Each row comes from the steps of one walk. Every step used is in the known rows, and no mark comes twice. Write the walk behind each row, first mark first.
(in the rows, 128 means zero)
Known rows
panaf mipafi sabe peko gagavit bizez buker suloros: [173 147  59 165 127 137  63  63 128 120  81 166 183  90 134 188 176 152
 152 114 137  90 115 173 139 105 121 163  79 124  90  81  90 128 108 108
  96 130  71]
nulo supo tebe fofik boletov peko gagavit bizez: [ 91 176  56 136 159 101 117 142 122 121  78 154  92 146 132 180 158 161
 130 176  79 117 160 186 136  87 121 169  77  99 128 153 130 180 110  73
 133 103 116]
boletov peko: [106 126 115 107 154 111 148 143 123 140 131 135 161 136 139 135 158 151
 137 152 171 120 135 155 145 124 155 164  66  89 148 128 133 125 119 121
  94 100 142]
tebe fofik nulo supo: [102 156 139  96 117 127 119 118 140 118  90 170 125 103 138 122 145 138
  99 148  97 150 128 177 123  90 115 166 143 104 169 132  89 156 101 130
 151  83 119]
bizez gagavit peko boletov fofik nulo: [100 132 127 114 140 106  83  86 181 111  84 148 133 151 194 132 135 110
 135 187 144 109 107 115 139  55 134 218 106 140 127  99 145 155 156  84
 111  85 113]
tebe fofik nulo: [ 99 133 149 106 116 119 123 129 150 133 103 148 134 103 130 124 136 123
 115 160 112 136 126 176 111  96 100 187 127 120 179 126 106 145  88 118
 166 114 129]
tifi mipafi sabe peko boletov fofik tebe: [ 59 189 118  94 137 169 116  87 142 134 133 142 173 123 153 140 125 113
 149 199 108  85 133 117 114 120  84 169  62  91 161 115  86 139 112 105
 100 173  77]
buker bizez: [106 135 109 141 119 105  89 127 112 146 118 114 131  96 146 159 152 139
 115 141 156  98 112 141 144 133 143 166 114  95 163 121 108 119  96 142
 111 104 109]
panaf mipafi tifi: [115 156 118 131 117 170 103 150 145 139  80 181 118 132 107  84 108 150
 128 107 139 130 142 162 105 126 144 149  73 114 116 139 109 130  70 130
 155 130 124]
suloros buker bizez gagavit peko boletov: [125  90 100 167 137  70  43  53 165 101 110 118  99 106 191 156 131 123
 127 148 118 111 134  90 174  54 142 163 114 114 101  97 126 141 138  86
  85  66 116]
fofik nulo supo: [108 155 129 101 129 124 107 110 147 126 101 157 116 101 153 108 156 141
  96 138 149 132 116 157 118  88 128 173 118  98 157 134 103 142 124 143
 116  83 120]
tabolaz tifi mipafi sabe peko boletov fofik: [ 56 211 114 119 143 189 116 102 139 135 120 146 157 108 172 148 100 105
 165 193 127  85 127 121 150 120 106 198  36 130 163 115  96  99 117  90
  53 161  84]
nulo fofik boletov peko: [ 99 166 105 117 138 121 163 181 108 101 105 125 129 149 140 125 148 155
 127 172 133 113 127 155 122  98 109 175  67  76 142 175 161 131 122 103
 110  89 115]
suloros buker bizez gagavit: [115 110 128 132 122  80  72  87 132 116 111  95 116 101 175 155 143 142
 108 133 133  93 136  94 184  83 145 157 117 107 132 101  99 134  90 120
  96  74  85]
nulo supo tebe fofik boletov peko gagavit: [ 80 193  75  99 151 112 144 151 124 125  93 157 110 163 141 170 155 159
 141 177  96 124 159 172 138  92 131 150  70  94 157 166 106 178 119 100
 150  93 138]
bizez gagavit: [111 126 125 137 118 118 118 115 124 113 101 128 154 124 149 122 128 138
 114 140 148 101 123 124 162 102 150 157 110 121 145 107 109 147 129 123
 117  80 104]
gagavit peko boletov: [125  97  97 168 143 103 101  94 162 114 119 157 132 116 151 119 127 116
 132 160 139 132 113 143 132 100 135 158  99 109 115 126 146 139 158  96
 112 107 157]
mipafi sabe peko boletov fofik: [ 83 152 139  96 143 134 132  91 135 128 125 129 193 124 154 140 123  99
 137 184 136 109 120 124 139 134 121 161  75 110 145 117 122 141 142  92
  79 138 104]
boletov peko gagavit bizez buker: [139 121  86 154 142  84 123 107 139 114 104 147 144 109 148 201 174 144
 139 107 167 109 140 156 178 101 154 170  70  95  91 101 139 137 140  87
  92  98 116]
tifi mipafi: [119 164 110 135 135 147 124 121 114 137 135 144 136 111 143 114 130 133
 123 155 136  94 129 145 134 123 122 159  85  99 143 123  95 104  93 147
 118 137 116]
fofik boletov peko gagavit bizez: [121 135  69 152 171 106 119 131 126 114  99 127 103 150 135 161 189 150
 134 157 135 106 145 155 122 100 137 193  56  94 108 134 179 145 123  68
 113 107 133]
boletov peko gagavit bizez buker suloros: [152 127  69 140 137 110 102 106 134 117 103 127 156 113 153 229 197 165
 150 110 170  72 128 171 167  87 139 179  75  95  98 100 119 106 119 101
  95 108  88]
supo nulo fofik: [120 154 148 119  86 133 122 156 123 137 114 143 153 104 136 129 120 131
 103 140 134 104  71 147 129 102 121 162  97 103 152 137 111 123  90 116
 121 105  85]
tebe supo nulo fofik boletov peko gagavit bizez: [125 149  90 156 142 124 114 163 109 107  51 135 134 155 130 177 168 149
 118 134  92  97 116 157 101  74 127 220  68  97  97 129 163 142 101  40
  92  77  90]
suloros buker bizez: [120 109 129 125 129  79  86  99 137 134 123  98 110  86 157 152 151 131
 112 133 141 108 135 120 157 108 120 160 107  92 132 125 107 116  77 125
 107  98 104]
buker bizez gagavit peko: [123 124  89 172 135  82  68  81 117 128  96 138 134 114 168 157 151 155
 142 158 147  94 104 123 162 105 163 172 125 121 154  82 123 144 126 119
 105  66 109]
suloros buker bizez gagavit peko boletov fofik nulo supo: [104 141 117  97 143  77  40  45 178 105  75 134  83 125 226 164 159 132
 118 168 116 116 123  83 171  27 139 202 128 116 108 104 115 153 137  90
  71  49  85]
boletov fofik tebe: [ 72 144 134  82 118 118 139 135 152 132  98 126 168 141 137 155 156 132
 133 168 148 105 117 128 126 129 100 167  97  98 156 145 107 141 102 122
 158 121  75]
gagavit peko: [136 111 104 156 154  89 121  99 142 127 116 163 153 115 137 118 150 133
 145 163 156 122 110 154 129 125 133 159 102 112 134 110 141 129 130 117
 128  96 142]
mipafi panaf: [124 151 122 131 118 138 133 136 129 119 114 161 135 122 122 119 134 143
  94 125 134 117 126 119 139 111 134 163  93 119 147 123 113 143  97 107
 138 129 137]
gagavit peko boletov fofik tebe supo nulo: [ 81 109 131 106 126 118  99 124 190 136  60 159 180 149 144 168 134 120
 148 161 108 111  95 126  88  86 119 202 106 121 116 117 128 138 123  52
 116  98  94]
sabe peko boletov: [104 115 118 144 114 152 118 108 132 116 122 124 169 111 143 118 132 112
 122 164 155 122 130 138 145 120 115 164  82 101 153 147 124 163 175 107
  78 105 135]
tebe supo nulo fofik boletov peko gagavit: [114 163 108 119 130 139 142 173 113 114  65 139 149 168 137 164 167 145
 123 137 112 102 117 146 102  80 139 200  59  90 124 145 140 139 107  67
 107  68 112]

Which walk is each row?
[ 94 159 109 118 127 104 107 132 130 145 110 151 132 107 143 125 115 145
 111 153 149 105 121 160 144 114 124 140  97  97 147 150  75 146 126 148
 114  99 110]	nulo supo tebe
[122 102  97 171 133 105  90  78 155  91 106 154 136 133 166 119 117 123
 128 160 133 117 119 121 157  76 153 159 110 121 116 103 137 153 173  87
 105  79 131]	bizez gagavit peko boletov
[ 89 168 123 104 133 108  86 130 159 153 101 162 105  98 157 115 123 137
 106 159 157 103 117 173 114  87 106 186 103 105 163 145  76 148 118 151
 118 100 111]	fofik nulo supo tebe
[ 86 168 113 111 114 111 121 135 129 135 100 161 139 109 128 143 106 143
 113 160  98 126 134 177 147 116 111 129 120 103 161 148  68 160 104 137
 149 101 112]	nulo supo tebe fofik
[156 179  72 168 139 148  81  47 116 120 117 146 171  69 150 197 163 145
 159 136 133  44 123 160 144 104  97 168  79 106 116  62  73 105  99 113
  80 159  63]	tifi mipafi sabe peko gagavit bizez buker suloros
[101 159 117  99 138 112  85  68 171  98  73 169 122 155 197 136 143 127
 119 178 132 124 108 116 148  49 148 198 121 127 118 111 128 165 173  96
  95  57 102]	bizez gagavit peko boletov fofik nulo supo
[ 84 111 110 119 127  73  51  61 185 105  87 113 112 134 192 184 150 132
 140 171 110  98 129  71 169  54 112 179 118 107 115 109 114 154 118  72
 116  79  68]	suloros buker bizez gagavit peko boletov fofik tebe
[ 68 135  92 135 118 100  57  85 156 117  85 129 131 146 184 188 150 137
 145 179 124  91 110  97 157  83 131 185 123 111 145 107 119 162 139  90
 124  84  71]	buker bizez gagavit peko boletov fofik tebe
[ 88 141 116 122 137  99  44  81 159 130  86 131 111 135 209 171 150 114
 136 185 143  95 100 111 143  62 148 232 122 134 143  93 135 146 141  89
  97  83  98]	buker bizez gagavit peko boletov fofik nulo
[142 100 108 157 145  58  63  56 142 116 103 125 117 105 181 155 154 149
 140 153 133 105 126  95 175  77 145 166 118 120 119  85 120 139 106 108
  98  58 105]	suloros buker bizez gagavit peko
[129 184 113 138 126 174 131 132 112 126 132 172 122 121 129 110 128 146
 100 137 120  97 134 113 135 104 124 172  72 115 145 113  91 123  77 120
 136 157 128]	tifi mipafi panaf
[ 79 115 134 109 117 121  88 110 184 117  43 160 184 162 159 166 125 129
 144 158 101  98  96  96 115  60 137 203 115 138 117  95 119 158 136  49
 109  74  75]	bizez gagavit peko boletov fofik tebe supo nulo
[136 116  85 189 136 108  86  91 124 115 107 133 122 115 133 158 165 130
 110 128 139 111 124 157 144 123 136 171  96 107 114 111 125 151 116  96
 137 113 116]	peko gagavit bizez
[107 154  84 119 158 117 153 145 129 121 111 130 122 168 149 148 188 142
 140 156 152 117 140 145 129 105 153 175  51  91 133 150 155 142 130  98
 122 101 155]	fofik boletov peko gagavit
[114 183 110 103 120 134 144 176 119 124 107 145 125 162 149 160 170 142
 125 154 133 100  96 140 121  75 138 182  46  92 140 154 150 137 104  84
 115  96 110]	supo nulo fofik boletov peko gagavit
[112 172 141 107  93 130 132 185 133 120  96 136 124 121 135 120 116 130
 105 162 112  98  77 137 101  87  99 174  87 103 139 167 143 122  93 101
 119 109  80]	supo nulo fofik boletov
[ 99 144 110 101 163 108 164 168 131 125 111 130 136 150 139 124 161 152
 140 170 150 115 140 146 111 109 132 174  63  93 138 158 170 125 126 101
 100 106 141]	fofik boletov peko
[118 114 150 120 119 127 119 148 139 147  78 143 184 112 126 138 125 130
 115 120 132 107 101 146 103 114 143 179 107 119 137 112 109 116  98 105
 102  92 112]	tebe supo nulo
[ 89 107 117 143 122 121 120 133 141 113  73 134 171 116 108 134 142 144
 119 124 123 115 142 148  97 117 102 172 122  87 148 127  93 148 116 108
 146  85 105]	fofik tebe supo
[ 98 137  98 139 133  96  64  83 136 118  92 124 134 145 196 180 140 125
 141 182 132  94 107 100 177  91 163 187 116 124 129  97 135 144 145  90
  97  83  93]	buker bizez gagavit peko boletov fofik
[ 72 193 139  62 137 107 101 135 158 162  90 150 126 129 172 135 132 134
 115 182 164  95 112 159 127  94 104 201  97 114 163 148  85 143 110 143
 121 107  81]	boletov fofik nulo supo tebe
[106 115 133 107 141  67  37  61 189 119  90 118  92 127 219 167 150 112
 131 182 129  99 120  86 157  32 125 229 115 133 114  98 131 140 120  78
  87  74  90]	suloros buker bizez gagavit peko boletov fofik nulo
[ 82 122 109 117 133 104 110 102 180 118  99 150 151 147 156 153 147 119
 151 186 131 123 112 126 124 104 105 175 100 102 131 136 137 149 147  86
 142 114 109]	gagavit peko boletov fofik tebe
[ 89 131 116 157  99 130 119 144 116  86  64 132 167 118 115 133 133 147
 110 125 109 112 132 155 107 107  79 172 128  65 151 138  78 152 113 108
 154  67  74]	nulo fofik tebe supo
[114 173  84 132 136 129 152 158 103  93 104 130 116 167 149 151 176 143
 129 159 137 110 135 149 136  93 125 171  55  73 135 161 149 151 130  96
 135  84 124]	nulo fofik boletov peko gagavit
[113 113  86 178 129  99  50  77 137 112 104 136 112 115 181 156 131 130
 130 156 130 100 111 114 163  81 165 168 125 112 134  94 123 147 158  98
  93  73 120]	buker bizez gagavit peko boletov
[ 90 110 147 109 103 132 109 149 159 146  71 144 178 116 113 147 135 143
 119 120 123 104 106 139  84 102 114 180 112 106 149 119  92 133  89 100
 125  97  90]	fofik tebe supo nulo
[ 61 132 127  93 110 132 119 135 171 119 104 118 148 143 147 155 133 115
 122 163 131 114 123 125 131 110 102 171  96  91 137 158 115 145 131  98
 140 127  87]	peko boletov fofik tebe
[ 82 178  99 151 119 173 113 138 135 136 118 148 119  96 148 129 115 134
 146 152 146  96 122 140 148 114 115 193  61 123 162 131  87  84  88 130
  96 131 105]	tabolaz tifi mipafi
[ 75 183  98  80 149 104 151 175 131 132  91 153 123 148 130 139 126 167
 136 193  93 124 153 177 127  93 114 154  80  95 157 174 116 159 113 110
 122 101 125]	nulo supo tebe fofik boletov peko
[101 138 109 143 110 108  77 113 105 130 105 106 130 111 163 156 140 144
 112 139 143  87 116 115 171 108 163 168 124 112 164  97 100 141 112 134
 102  80  90]	buker bizez gagavit
[ 73 126 118 117 113 110  50 102 166 136  41 136 164 147 175 205 140 135
 143 159  99  79  91  91 123  66 148 209 131 127 135  86 110 152 122  60
  95  72  60]	buker bizez gagavit peko boletov fofik tebe supo nulo
[100 155 130 102 129 131 155 201 117 118  67 135 162 147 130 140 135 155
 122 151 109 102 111 152  89  79 125 201  73  92 128 150 150 118 103  73
  85  73  99]	tebe supo nulo fofik boletov peko
[ 70 180  94 109 137  88  18  87 164 144  76 152  89 130 219 169 125 131
 130 196 137  80 103 121 155  48 139 214 120 128 148 111  94 170 149 109
  85  73  83]	buker bizez gagavit peko boletov fofik nulo supo tebe
[ 56 197 135  66 154 125  84  94 165 151 107 158 145 109 182 134 111 110
 128 205 140  98 121 148 115  90 100 189  79 112 164 131  82 162 145 110
  71 130  91]	mipafi sabe peko boletov fofik nulo supo tebe
[ 89 144 121 139  91 131 117 145 128 104 103 135 145 111 127 132 134 144
 114 145 126 110 109 148 125 110  76 148 109  69 168 151  90 151 107 125
 165  95  76]	nulo fofik tebe
[111 153 139 123 102 135 132 184 125 107  52 135 152 125 124 122 113 132
  99 144  92 102 101 141  82  83  97 196 109 100 125 156 134 125  97  86
 109  80  80]	tebe supo nulo fofik boletov
[105 182  70 126 139  79 129 138 147 109  65 165 106 120 143 208 139 157
 138 146  89 109 160 180 165  75 111 157  86  98  98 147 124 174 131  77
 118  93  99]	nulo supo tebe fofik boletov peko gagavit bizez buker
[ 88  93 107 135 137  76  54  63 174  90  48 111 142 140 184 188 143 134
 140 153  89  98 148  75 152  58 113 196 133 107 101  95 107 159 124  56
 104  51  69]	suloros buker bizez gagavit peko boletov fofik tebe supo
[ 80 122 108 123 122 109  97  90 177  99  85 145 151 163 169 154 136 127
 147 180 119 108 112 103 148  75 121 177 109 118 126 112 129 171 160  78
 137  89  84]	bizez gagavit peko boletov fofik tebe
[ 79 145 150 106 120 103 101 149 163 162 108 151 120 101 136 131 106 123
 125 181 121 108 126 191 107  88  85 197 116 125 191 138  81 158  84 121
 171 127 119]	supo tebe fofik nulo
